Each row comes from the steps of one path. Every step used is in the known rows, and no mark comes twice. Write the path behind each row, first mark first.
In the rows, 128 means zero.
Known rows
kemu -> zunu: [ 98 166 138 131  65 137 151 163  82 152 127 126 119 123 113 122  93 151
 170 143 154  86  98 140 118]
tiguz -> bevis -> lusif -> lotim -> sokez: [115 123 147 170 141  81  85 143 133  72 155 135  89 107 100 175 117  92
 135 156 112 120  95 111  95]
kemu -> muvuga -> sokez: [164 133 101 126 105 140 118 143 113 142  86 133 151 134 160 130  62 131
 157 147 111 111 139 137 141]
sokez -> lotim -> lusif: [121 138 159 134 113 108 129 171 123 174  98 118 139 126  96 122 160 110
 128 134 103 144 142 129 129]
zenalu -> dofez -> sokez -> lotim -> lusif: [ 86 110 121 155 140 132 136 108 158 196  74 129 104 162 142 129 171  72
 119 158 118 179 140 148 131]
lusif -> bevis -> tiguz -> dofez: [114 127 115  71 121 148 168  63  83 105 150 101 147 100 127  81  82 170
  95 111 102 164 139 160 102]
zenalu -> dofez -> tiguz -> bevis -> lusif -> lotim: [134 100 108 168 138 110  84  93 116 147 160 161 111  78 148 136 170 112
 104 131 178 109  88  77 128]
bevis -> lusif -> lotim: [141 124 133 133 104 106  96 151 108 140 141 145 144 112  71 173  93 142
 108 132 128 115 134 110 107]
dofez -> tiguz -> bevis -> lusif -> lotim -> sokez -> muvuga: [125 129 127 140 150 111  98 148 168  46 209 126  91  97 110 186 178  91
 148 133 159  71  85  96 116]
sokez -> dofez -> tiguz -> bevis: [120 143 117 154 113 129 144 128  81 147 141 137 109 107 141  82 188 142
 159 103 204  59 107  93 166]
dofez -> sokez -> lotim -> lusif -> bevis: [ 96 126 134 111 121 179 128 138 160  94  77 108 117 148 118 145 131 136
 108 146  90 185 184 158 122]
muvuga -> sokez -> lotim -> lusif -> bevis -> tiguz -> dofez: [143 123 106  88 165 113 131  85 136 102 132 114 162 126 154 113 132 152
  90 124  48 188 137 157  82]
zunu -> kemu -> muvuga -> sokez -> dofez -> zenalu: [196 119 148 128 115 199 124 137 161 137  96 150 159 150 223 118 126 154
 143 116 152 102 132 132 214]
lusif -> lotim -> sokez -> muvuga: [127 161 143 108 118 113 124 159 146 106 129  98 128 123  85 162 105  94
 150 131 100  97 116 125 108]
lotim -> sokez -> dofez -> zenalu: [108 131 165 130 136 137 156 145 155 143 132 115 112 168 121  94 124 104
 149 112 176 132 126 123 159]
bevis -> lusif -> lotim -> sokez -> dofez: [120 140 149 166 115  55 118 157 151 140 129 150 106 156  73 137 123  95
 135 116 140  95 132  87 122]
sokez -> dofez: [116 158 133 132  86  90 162 146  86 179  91 140 142 143 100  85 123 139
 156 103 164  83 133 117 148]
bevis -> lusif -> lotim -> sokez: [130 128 146 149 127  90 106 162 146 102 146 131 108 129  79 171  84 100
 129 141 120 123 128 110  97]
dofez -> sokez -> lotim -> lusif: [ 98 125 128 140 139 160 133 143 159 150  94 112 106 155 103 162 145  97
 128 153 107 161 155 162 127]
sokez -> lotim -> lusif -> bevis -> tiguz: [135 110 151 109 124 137 138 120  94 144  81 111 157 113 119 114 152 163
  66 114  90 199 172 144 115]
zenalu -> dofez: [115 136 120 134 101 104 153 103  89 177  84 135 146 129 143  90 103 115
 139 140 151 125 118 122 127]
muvuga -> sokez -> dofez -> tiguz -> bevis -> lusif: [136 126  81 157 154  89 122 132 119  79 168 180 126 134 157 138 174 149
 169 115 212  39 100  89 139]
muvuga -> sokez -> dofez -> zenalu: [141 129 111 111 146 141 130 135 125 138 130 142 175 164 153 127 108 164
 146 110 175 115 127 130 150]
zenalu -> dofez -> sokez: [ 87 123  93 137 127 148 161  82 115 164  84 134 113 159 152 126  96 101
 134 153 160 144 129 155 128]
lotim -> lusif -> bevis -> tiguz -> dofez: [ 91 114 146  84 115 119 156  98 145  98 157  88 129 113 126  61 109 138
  90 112  88 180 145 142  96]
tiguz -> bevis -> lusif -> lotim -> sokez -> dofez: [110 132 149 181 132  49  97 147 135 110 140 156  84 127  93 142 160  88
 144 127 136  92  97  88 117]
lusif -> lotim -> sokez: [138 150 144 145 120 122 115 152 126 132 110  98 117 124 100 149  62 103
 134 139  97 135 127 122 102]

Write each row's path
[113 115  91  79 163 195 163  32 100 135 127 107 125 122 120 139 116 160
  73 133  83 209 152 203 106]
lusif -> bevis -> tiguz -> dofez -> sokez -> lotim
[104 123 137  72 134 166 145 106 147 139 198 102 133 115 118 100  90 125
 133 128 135 157 112 159 129]
tiguz -> dofez -> zenalu
[195 138 160 126  97 172 109 157 174  82  42 132 162 125 219 128 132 150
 123 138  52 147 168 129 161]
zunu -> kemu -> muvuga -> sokez -> lotim -> lusif -> bevis
[ 76 128 122 116 145 134 146 115 181 153 154 109  83 145 101 127 151  73
 141 151  78 162 131 172 108]
tiguz -> dofez -> sokez -> lotim -> lusif
[121 106 164 140 143 112 104 153 178 146 165 139 112 149  89 148 130 107
 111 113 165 143 131  98 141]
bevis -> lusif -> lotim -> sokez -> dofez -> zenalu
[139 118 122  93 110 168 157  95  56 109  91 107 168 109 124 117  77 194
  78 114 131 166 162 151 116]
lusif -> bevis -> tiguz
[115  83 159  66 164 182 130  82 160 145 167  92 149 110 125  95 159 149
  50 114  88 252 141 162 121]
sokez -> lotim -> lusif -> bevis -> tiguz -> dofez -> zenalu
[195 143 128 137  98 170 130 143 126 100  75 139 157 130 216 145  79 144
 163 142 108  78 131 143 165]
zunu -> kemu -> muvuga -> sokez
[110 135 145 131 138  75 101 151 160  58 171 135 101 109  90 191 162  86
 149 146 113  92  85 117 101]
tiguz -> bevis -> lusif -> lotim -> sokez -> muvuga
[128 118 131 150 120 102  72 140  99 105 157 152 124  85  91 176 132 133
 115 143 122 113 105 111 111]
tiguz -> bevis -> lusif -> lotim
[145 142 123 133 147 100 117 167 134 132  99 132 164 148 133 155 130 124
 145 145  89 133 132 132 109]
muvuga -> sokez -> lotim -> lusif
[148 145 126 107 128 120 115 159 142  76  78 123 177 143 141 136 122 162
 125 139  71 151 163 122 102]
muvuga -> sokez -> lotim -> lusif -> bevis
[139 127 138 167 132  93 125 158 157 138 161 142  90 136  94 130 142 100
 135  97 187  81 132  69 135]
bevis -> lusif -> lotim -> sokez -> dofez -> tiguz
[162 123 131 148 121 113  97 169 155 179  76 133 140 139 147 133 143 102
 141 147  75 137 149 130 141]
kemu -> muvuga -> sokez -> lotim -> lusif
[142 164  96 132 119  84 147 139  94 140  96 154 166 161 137 115  97 156
 176 113 149  68 128 116 130]
muvuga -> sokez -> dofez
[120  91 128  78 160 181 150  69 111 167 198 100 145 111 127 111 103 144
  85 116 141 191 109 178 125]
bevis -> tiguz -> dofez -> zenalu
[ 93  81 158  63 142 177 135  93 175 102 196  76 136 114 145  71 112 143
  64 109 111 224 147 155 116]
lotim -> lusif -> bevis -> tiguz -> dofez -> zenalu
[148 146  80 149 147 123 128 128  95 100 141 152 134 131 179 111 155 156
 175 109 190  42  96  98 147]
muvuga -> sokez -> dofez -> tiguz -> bevis
[ 96 142  96 102 147 160 159  82 124 163 141 121 103 131 103 143 124 109
 145 152  90 151 124 188 114]
tiguz -> dofez -> sokez -> lotim
[119 138 101 124 138 182 146 113  95 163  88 125 125 142 100 178 118 131
 132 154 120 148 149 182 129]
dofez -> sokez -> lotim
[211 141 120 154  98 179 146 140 139 132  93 151 139 134 225 100 140 153
 168  99 174  37 132  98 209]
zunu -> kemu -> muvuga -> sokez -> dofez -> tiguz
[164 121  82 167 153  93  76 137 118 106 174 173 132 110 144 164 168 161
 137 111 177  49 102  73 133]
muvuga -> sokez -> dofez -> tiguz -> bevis -> lusif -> lotim
[143 143 133 179 135 121 106 140 121 133 142 115  78 108 131 108 166 105
 148 112 157  86  98  79 140]
lusif -> lotim -> sokez -> dofez -> tiguz -> bevis
[109 124 120 159 119 100 140 135 111 116 169 172  99 119 116 108 199 132
 154 107 221  52 106  84 159]
sokez -> dofez -> tiguz -> bevis -> lusif
[110 118 146  87 136 124 145  88 128 145 135 101 140 104 110  82 156 142
  77 114  59 208 147 154 102]
sokez -> lotim -> lusif -> bevis -> tiguz -> dofez
